What can hang from each mark:
J956: J65 J512 J601
J971: J601
J865: J296 J971
J601: J65 J296 J865 J956 J971
J65: J296 J601 J956
J296: J65 J601 J865

Every row comes from one small tree of marks. The marks that hang from a mark follow it in brackets, in the order of their numbers. Every link used is in the known rows. Which tree was each row made from?
In the rows, 128 means zero.
Known rows:
J65[J296 J601]: [ 70 120 182 181 137  97 126  88 125  91 139 117 168  71 129 182 125 158
 126 120 105 159 135 200  92 195 126 117]
J956[J65 J512 J601[J296[J865[J971]]]]: [193 150 105 179 133 120 173 113 221  95 103 192 131 108 124 156 101 188
 112 136 105 124 106 140  84 143 108  91]
J971[J601[J65[J956] J865[J296]]]: [ 77 143 138 166 119 158 137 142 161 134  64 158 189 107 119 160 127 144
 104 118 186 128 127 148  98 173 141 123]
J956[J65 J601]: [154 127 108 173 131 133 154 140 198 120 106 179 117 127 127  93  98 170
 143 114  87 146 117 142 102 104 107 107]
J65[J296 J956[J601]]: [ 74 102 146 148  95  95 143 102 173 141 107 155 150 110 141 138 119 179
 128 127 119 136 148 172  74 147  95 137]
J865[J296[J601[J65 J956[J512] J971]]]: [138 158 151 170 128 133 142 117 206 107 129 145 140 138  78 152 129 132
  94 162 141 169 114 116 119 182 116 107]
J601[J65 J865[J971]]: [132 143 128 153 138 152 138 123 149 105  75 169 134 135  91 144 129 143
  85 118 183 130 115 116 120 139 130 114]
J296[J65[J956] J601[J865 J971]]: [ 77 156 136 187 130 167 160  94 187 139  59 174 145 124  74 152 116 175
  82 138 149 128 122 142 112 201 172  83]
J956[J65[J601[J296 J865[J971]]] J512]: [157 151 113 180 135 121 168 109 202  82 116 174 151  86 122 188 126 179
 110 124 107 132 109 178  78 180 124  83]
J971[J601[J296 J865 J956[J65]]]: [ 92 153 152 222 143 154 134 109 161 123  87 138 201  73 129 198 133 171
 101 104 176 114 129 151 112 177 125 136]
J65[J296[J601[J971] J865] J956]: [ 60 130 166 181 116 117 144  91 151 146  85 158 164  88 111 181 120 188
  85 125 146 119 137 161  77 186 138 113]
J956[J65]: [138 125 118 165 138 133 148 139 172 120 112 165 132 123 124 118 120 167
 142 108  96 143 116 146 114 113 120  98]
J601[J65 J296 J865 J956[J512] J971]: [130 200 146 215 142 159 140  50 232 126  92 164 156 106  38 220 148 157
  49 156 197 114 152 111 132 190 123 147]
J865[J971[J601]]: [123 107 148 159 148  99 145 145 119  95  88 147 167 109 143 134 142 151
  85 110 139 151  82 118 112 165 112  95]
J65[J296 J601[J956]]: [ 66 119 183 201 134  88 121  67 142  92 152 104 165  66 131 196 129 158
 125 122 112 148 154 202 101 179 103 142]
J865[J296[J65[J601[J956[J512]]]] J971]: [143 119 154 156 124  85 140 123 167  77 113 146 115 131 117 142 110 143
  95 139 124 160  95 132 117 159  93  86]
J956[J601]: [141 114 122 151 140 128 143 133 173 121 112 157 135 140 121 105 124 137
 126 133 126 165 124 120 104 114 108 129]
J296[J65[J601]]: [ 87 124 151 169 144 124 140  96 153 104 105 136 138 119 112 142 115 149
 139 133 107 149 133 170 132 160 151  95]
J865[J296[J65[J601]] J971]: [132 117 165 152 125  93 135 137 147  82  99 148 113 135 115 124 105 145
  98 130 123 166  86 129 119 164 107  75]
J865[J296[J65 J601] J971]: [142 128 164 155 128 109 146 136 154  79 102 147 120 146 108 124 105 154
  92 141 127 167  71 114 123 188 117  60]
J65[J601[J296 J865 J956 J971]]: [ 84 160 172 227 149 135 124  76 174 119 100 138 161  76  83 204 143 155
  69 119 165 142 143 148 105 197 130 142]
J296[J65 J601[J956]]: [ 98 141 150 193 144 139 150  72 181 101 121 123 143 129 104 155 119 162
 130 150 120 139 130 152 149 179 143  99]
J971[J601[J296]]: [ 87 137 169 185 147 131 136 122 136 117  93 127 209  91 133 172 145 159
 112 122 151 146 109 141 116 206 142 110]

Write each row's tree:
[182 136  86 138 135 148 159 133 211 107 113 180 140 139 102 149 116 125
 106 157 157 156 125 126  78 117 108 119] : J956[J512 J601[J865[J296[J65]]]]
[128 158 141 176 130 160 137 103 189 118  85 163 142 132  92 143 116 156
 111 137 168 140 132 125 111 160 128 132] : J956[J601[J65 J296 J865]]
[130 133 112 140 126 162 138 140 175 131  91 169 145 139  96 158 121 131
 103 132 185 142 131 129  92 119 124 120] : J601[J865[J296[J65[J956[J512]]]]]
[129 141 131 209 149 124 140 104 201 141 111 163 125 111  86 137 134 159
  87 119 114 137 135 115 133 112  98 134] : J601[J956[J65] J971]
[112 119 153 163 130  90 157 118 147  96  78 151 172 106 141 157 139 175
  85 125 137 134  88 133 110 199 118  85] : J865[J971[J601[J296[J65[J956[J512]]]]]]
[156 143 113 167 133 118 172 104 195  86 146 162 158  94 124 176 118 182
 133 140  79 141 111 183  89 173 120  78] : J956[J65[J296[J601]] J512]
[134 135 154 180 141 128 140 103 165 112  82 158 131 126 112 136 103 167
 108 134 142 136 117 118 118 146 125 110] : J956[J601[J296[J65 J865[J971]]]]
[ 97 138 174 183 145 122 139  94 138 106 130 133 169  94  97 167 128 164
  97 137 116 162 112 152 108 204 134  99] : J65[J296[J601[J971]]]
[145 148 124 208 150 115 150  85 207 127 124 169 138  89  86 182 127 162
  76 134 117 124 142 133 114 120  95 130] : J601[J956[J65[J296[J865]] J512] J971]
[ 72 139 165 200 141 127 129  94 143 115 101 123 193  81 129 186 125 153
 114 123 157 117 144 160 131 165 126 141] : J971[J601[J65[J296[J865]] J956]]
[102 140 155 195 144 119 143  96 171 109 115 121 211  84 136 202 154 157
 107 136 155 134 128 146 117 194 116 133] : J971[J601[J296 J956[J512]]]
[147 113 155 140 126 100 136 146 147  92  99 153 111 151 112 113 108 143
  98 133 131 164  84 107 127 142 100  78] : J865[J296[J65] J971]
[118 119 151 160 142 102 146 135 129  91  83 149 161 114 134 132 136 154
  89 116 137 144  87 122 123 175 119  93] : J865[J971[J601[J65]]]
[ 99 142 174 201 135 118 128  55 186 116 120 115 148 120 107 179 135 170
 128 143 143 127 150 137 156 163 109 138] : J601[J296[J65] J956]
[102 111 124 147 105  99 154  97 181 137 101 171 156  98 137 176 115 174
 110 137 142 115 155 170  56 132 103 136] : J65[J296[J865] J956[J512 J601]]
[133 136 133 164 130 138 140 114 164 103  90 168 131 124 104 130 105 153
  99 126 154 140 121 131 102 138 109 126] : J956[J601[J65[J296] J865[J971]]]
[ 95 116 135 167 130 103 155  94 155 111  58 172 125 106 127 173 103 172
  94 123 142 100 132 164  98 145 146  89] : J296[J65[J601 J956[J512]] J865[J971]]
[106 129 135 181 144 124 144  83 168  95 105 143 136 111 111 171 118 148
 112 131 135 131 138 166 123 149 130 109] : J296[J65[J601[J865[J971] J956[J512]]]]
[122 168 164 177 131 150 133  93 159 100  71 157 148 123  83 176 132 171
  79 126 192 123 111 118 125 197 137 109] : J601[J65 J296 J865[J971]]
[147 144 134 190 126 133 151 119 204 115 102 171 127 117 123 116 100 190
 140 118  93 141 113 143 106 146 112 104] : J956[J65 J601[J296]]
[102 154 169 212 146 102 139  66 196 104 126 132 162  81  94 202 152 156
  83 142 126 152 138 155 108 210 121 128] : J65[J601[J296 J956[J512] J971]]
[106 146 173 185 150 143 130  87 145 122  83 139 151 117  99 178 117 170
 116 133 159 123 129 128 137 163 155 104] : J601[J296[J65 J865]]
[ 95 116 134 153 104 115 146 114 192 153  77 168 143 131 132 133 130 174
 118 127 149 128 143 136  82 139 113 136] : J65[J956[J601[J296[J865]]]]
[ 88 147 140 158 119 126 147 107 201 154  69 181 130 139  70 118 140 157
  87 140 132 139 135 118 124 164 139 115] : J601[J65[J956] J971]
[123 145 147 175 136 128 141 105 185 122  98 168 129 125  81 114 109 150
 100 144 116 156 127 123 118 154 120 121] : J956[J601[J65[J296] J971]]
